Every row comes from one small tree of marks. The marks that hang from a mark follow it in brackets, in the order of their numbers. Every link used is in the known rows. Which tree was each row made from?
Known rows:
j_781(j_166(j_314(j_842))): [ 1  1 -4 -6 -1  6  4  2 -1  2 -4 -4 -7 -2  6 -4  5 -2  7 -1 -3  2 -2 16
  3]
j_707(j_166(j_314 j_781 j_867) j_842): [  1  10  16   5  -8   6 -17   5   0  -1   2   0  -7 -13   6 -20   6   2
  23  -5   3  -5   0   9  -2]
j_781(j_166(j_314)): [ -1  -1  -1  -6   3   3   2   2   0   6   2  -3  -7 -13   4  -8   4  -6
   2   3  -1   1   2  11  -3]
j_781(j_166(j_678 j_867)): [  2   4   4  -2   2   6  -5   2  -3  10   2   2  -4 -18   0  -2   5  -5
   2   0   9 -19   5  10  -3]
j_385(j_166(j_957)): [ -9   2   7  -2   5   3  -8  16   1  -5   0   5  -2  -4  -4  -4   3 -12
  -7  -1  -2  -6  -1  -3   6]
j_707(j_842): [ 3  2  5  3 -3 -1 -4 -6 -4 -4  5  1 -6  3 -3 -6 -3  3  8 -3 -2  6  0  2
 -4]
j_707(j_166(j_314 j_678) j_842): [ -4  12  13   9 -10   8 -10  -9  -3  -8  -2  -7 -10  -9   3 -16   4  -5
  18  -8  -3   2  -4   5  -9]
j_166(j_314(j_119) j_781 j_867 j_957): [ -3  -2   7   5  -4   4  -7  26   4  -1  -7  -2  -3  -5   2  -7  10  -2
   7   3   8 -10   4  -1   2]
j_781(j_166(j_314 j_678 j_867 j_957)): [ -6   2  10  -3   4  10  -8  17  -1   9  -1  -2 -10 -21   2 -13  12 -10
   4   0  12 -19   5  11  -6]
j_385(j_166(j_781 j_867)): [  0   5   7   1   2   3 -10  15   3   0  -2   7   0 -11   4  -4   3  -4
   7   1   1 -25  -2   4   6]
j_842(j_314): [ -3  -4  -2   4 -12  -2  -1   1   0  -1  -4   0  -5   4  -2  -1   2   3
  -4   3  -6   4  -4   3   4]
j_385(j_166(j_867) j_842(j_314)): [  6   0  -3   0 -10  -4 -13  14  -1  -3   6   6  -4   4  -8  -8   4  -6
  -1   4  -9  -2 -10   9  12]
j_385(j_166(j_781 j_867) j_842(j_314)): [  5   1   2   4  -7  -4 -12  20  -1  -5   0   9  -6  -4  -3  -7   5  -5
   2   2  -9 -17  -7   7  14]
j_385(j_166(j_314(j_842) j_957)): [ -7   3   4  -2  -1   8  -5  20   2  -9  -8  -2  -5   6   2  -9   6 -10
   6  -3  -6  -4  -9   7   9]
j_842(j_385(j_166)): [  4   6  -2   2  -5   1  -3   5  -3  -1   4   8  -3  -3  -2  -2   4  -5
   2   3  -7   8 -10  -1   5]
j_781(j_166(j_314(j_19 j_119) j_957)): [ -3  -7 -10  -3  -1   4   2  16   5  -7  -6  -5  -5  -1  -3   5   8 -13
  -6   9   0  15  13   0   1]
j_385(j_166(j_314 j_678) j_842): [  1   6   2   5  -1   1  -3   9  -1 -10  -2  -4  -6  -6   0 -10   5 -16
   9  -2 -12 -13 -12   6  -1]
j_707(j_166(j_314) j_842): [ -1   8   9   3  -8   4 -11  -6  -1  -5   3  -4  -7  -3   1 -18   3  -2
  15  -5  -4  16  -3   6  -4]
j_385(j_166(j_781)): [ -5   4   5   3   3   1  -4  10   2  -6  -6   6  -2 -10   5   1   1  -7
   3  -2  -6 -20  -3  -1   6]
j_842(j_314(j_19 j_119) j_385(j_166)): [  6  -3 -18   9 -25  -2   0   7   2 -13  -8   3  -5  15  -8  14   6  -5
  -5  15 -17  28  -6  -5  12]
j_385(j_842(j_314(j_19 j_119))): [  9  -8 -19   6 -18  -8   2   6   1 -16  -7  -3  -1  21 -11  14   3  -4
  -7   9 -14  24   2  -4  10]
j_781(j_166): [  1   0  -2  -7   6   1   0  -1  -2   5   5   3  -3 -11   0   0   1  -5
  -5   0   1   0   5   6   0]
j_166(j_867): [ 4  0  2 -2 -2  2 -6  6  1  6  4  1  2 -2 -1 -4  3  3  5  2  8 -5  1  5
  1]

Which tree is each row?
[  0   7   9   8  -8  10  -1  11   1  -2 -16  -7  -5  -5  12  -5   9   5
  23  -4   5 -31  -5  12   0]	j_166(j_314(j_842) j_678 j_781 j_867)
[  7  -7 -12   3 -12  -6   1   5  -1 -11  -4  -1  -4  13  -5   7   3  -2
  -5   7 -12  14   1   1   8]	j_385(j_842(j_314(j_19)))
[ -8   4   6  -2   2  12   1  12  -3  -2 -10  -4 -10  -9   4  -5  10  -9
   4  -6   3 -13   0  10   0]	j_781(j_166(j_314(j_842) j_678 j_957))
[  8  -2 -17   3  -8  -3   0  13   5 -19  -5  -6  -1  14  -5   5   4 -17
   4   9 -18  16  -3   0   6]	j_385(j_166(j_314(j_19 j_119)) j_842)
[ -1   5  -2   0  -6   5   0   8   3  -8  -8  -4  -3   8   5  -6   3  -6
  12   0 -11  -3 -12  11   7]	j_385(j_166(j_314(j_842)))
[ -3   3   5   2  -3   5  -6  20  -1  -2   1   4  -8  -6  -1 -14  10 -10
   2   3  -5   8 -10  -1   3]	j_842(j_385(j_166(j_314 j_957)))
[ -4   3   2   0   1   6   2   0  -1   4  -4  -5  -9 -18   5  -6   6  -9
   5   0   0 -13   1  10  -8]	j_781(j_166(j_314 j_678))
[-10  -1  11   3   4   4  -2  21   2  -2  -8  -1  -7 -11   7 -10   8  -3
   4  -3   3 -15   3  -2  -1]	j_166(j_314 j_781 j_957)
[ -8   3  17   7   1   9  -8  24   1   1 -10  -4  -7 -18   8 -12  12  -3
  11  -3  11 -33   3   3  -4]	j_166(j_314 j_678 j_781 j_867 j_957)
[  4   5  -3   8 -16   8   0   7   2  -5 -13 -11  -1  10   2   0   7   0
  19   1   2  -7  -7  10   1]	j_166(j_314(j_119 j_842) j_678 j_867)
[  0   4   6   5  -6   7  -4   6   2   5  -5  -9  -4  -8   6 -11   7  -1
  15   2   6 -18  -3  10  -8]	j_166(j_314 j_678 j_867)
[  4  -1  -8   9 -15   6   0   8   7  -7 -13 -13   0   6   1   6   8  -5
  13  11   2  -2   5   3  -5]	j_166(j_314(j_19 j_119) j_678 j_867)
[ -1  11  10   3  -5   9 -14   0  -1   3  -1  -1   1 -11   0  -6   7  -5
   8  -5   8 -10   0   2  -1]	j_707(j_166(j_678 j_867))
[ -6   5   8   3   4   4  -8  21  -2 -11  -2  -2  -8  -8  -3 -13   8 -20
   3  -3  -7 -14  -9   1   0]	j_385(j_166(j_314 j_678 j_957) j_842)
[-12   4  15   7   5   7  -3  14  -2  -5 -12   2  -6 -15   4   0   6  -5
   0  -7   6 -29   5  -8  -2]	j_166(j_678 j_781 j_957)
[  9  -3  -6   9 -24  -3  -1  -3  -5  -8  -1   4 -13  12  -5   2   3   9
   6   9 -10  29  -3   1   2]	j_707(j_842(j_314(j_19) j_385))
[ -1   3   1   9 -15  -1  -3  10  -3  -4  -5  11 -10  -7   1  -1   6   0
   0   4 -13  -3 -11  -1  11]	j_842(j_314 j_385(j_166(j_781)))
[  1  10  10   2  -8  10 -10  12   2  -1  -9  -3   0  -5  11 -10  10   3
  20  -7   3 -10  -4  11   8]	j_707(j_166(j_314(j_842) j_781 j_867))
[ -4   8  11   8  -3   8  -8  16   4  -2 -10  -3  -6 -18  10 -10   8  -8
  18   1   0 -38  -6   9  -2]	j_385(j_166(j_314 j_678 j_781 j_867))
[  3   2   6  -5   7   0 -16  26  -2  -4  10   9  -1  -3  -9 -11   6 -13
  -3  -1   1  -7  -4   2  10]	j_385(j_166(j_867 j_957) j_842)
[ -6   3  13  -1   7   5 -14  28   2  -1  -2  10  -2 -13   1  -7   7  -8
   1  -1   6 -26   1   0   8]	j_385(j_166(j_781 j_867 j_957))
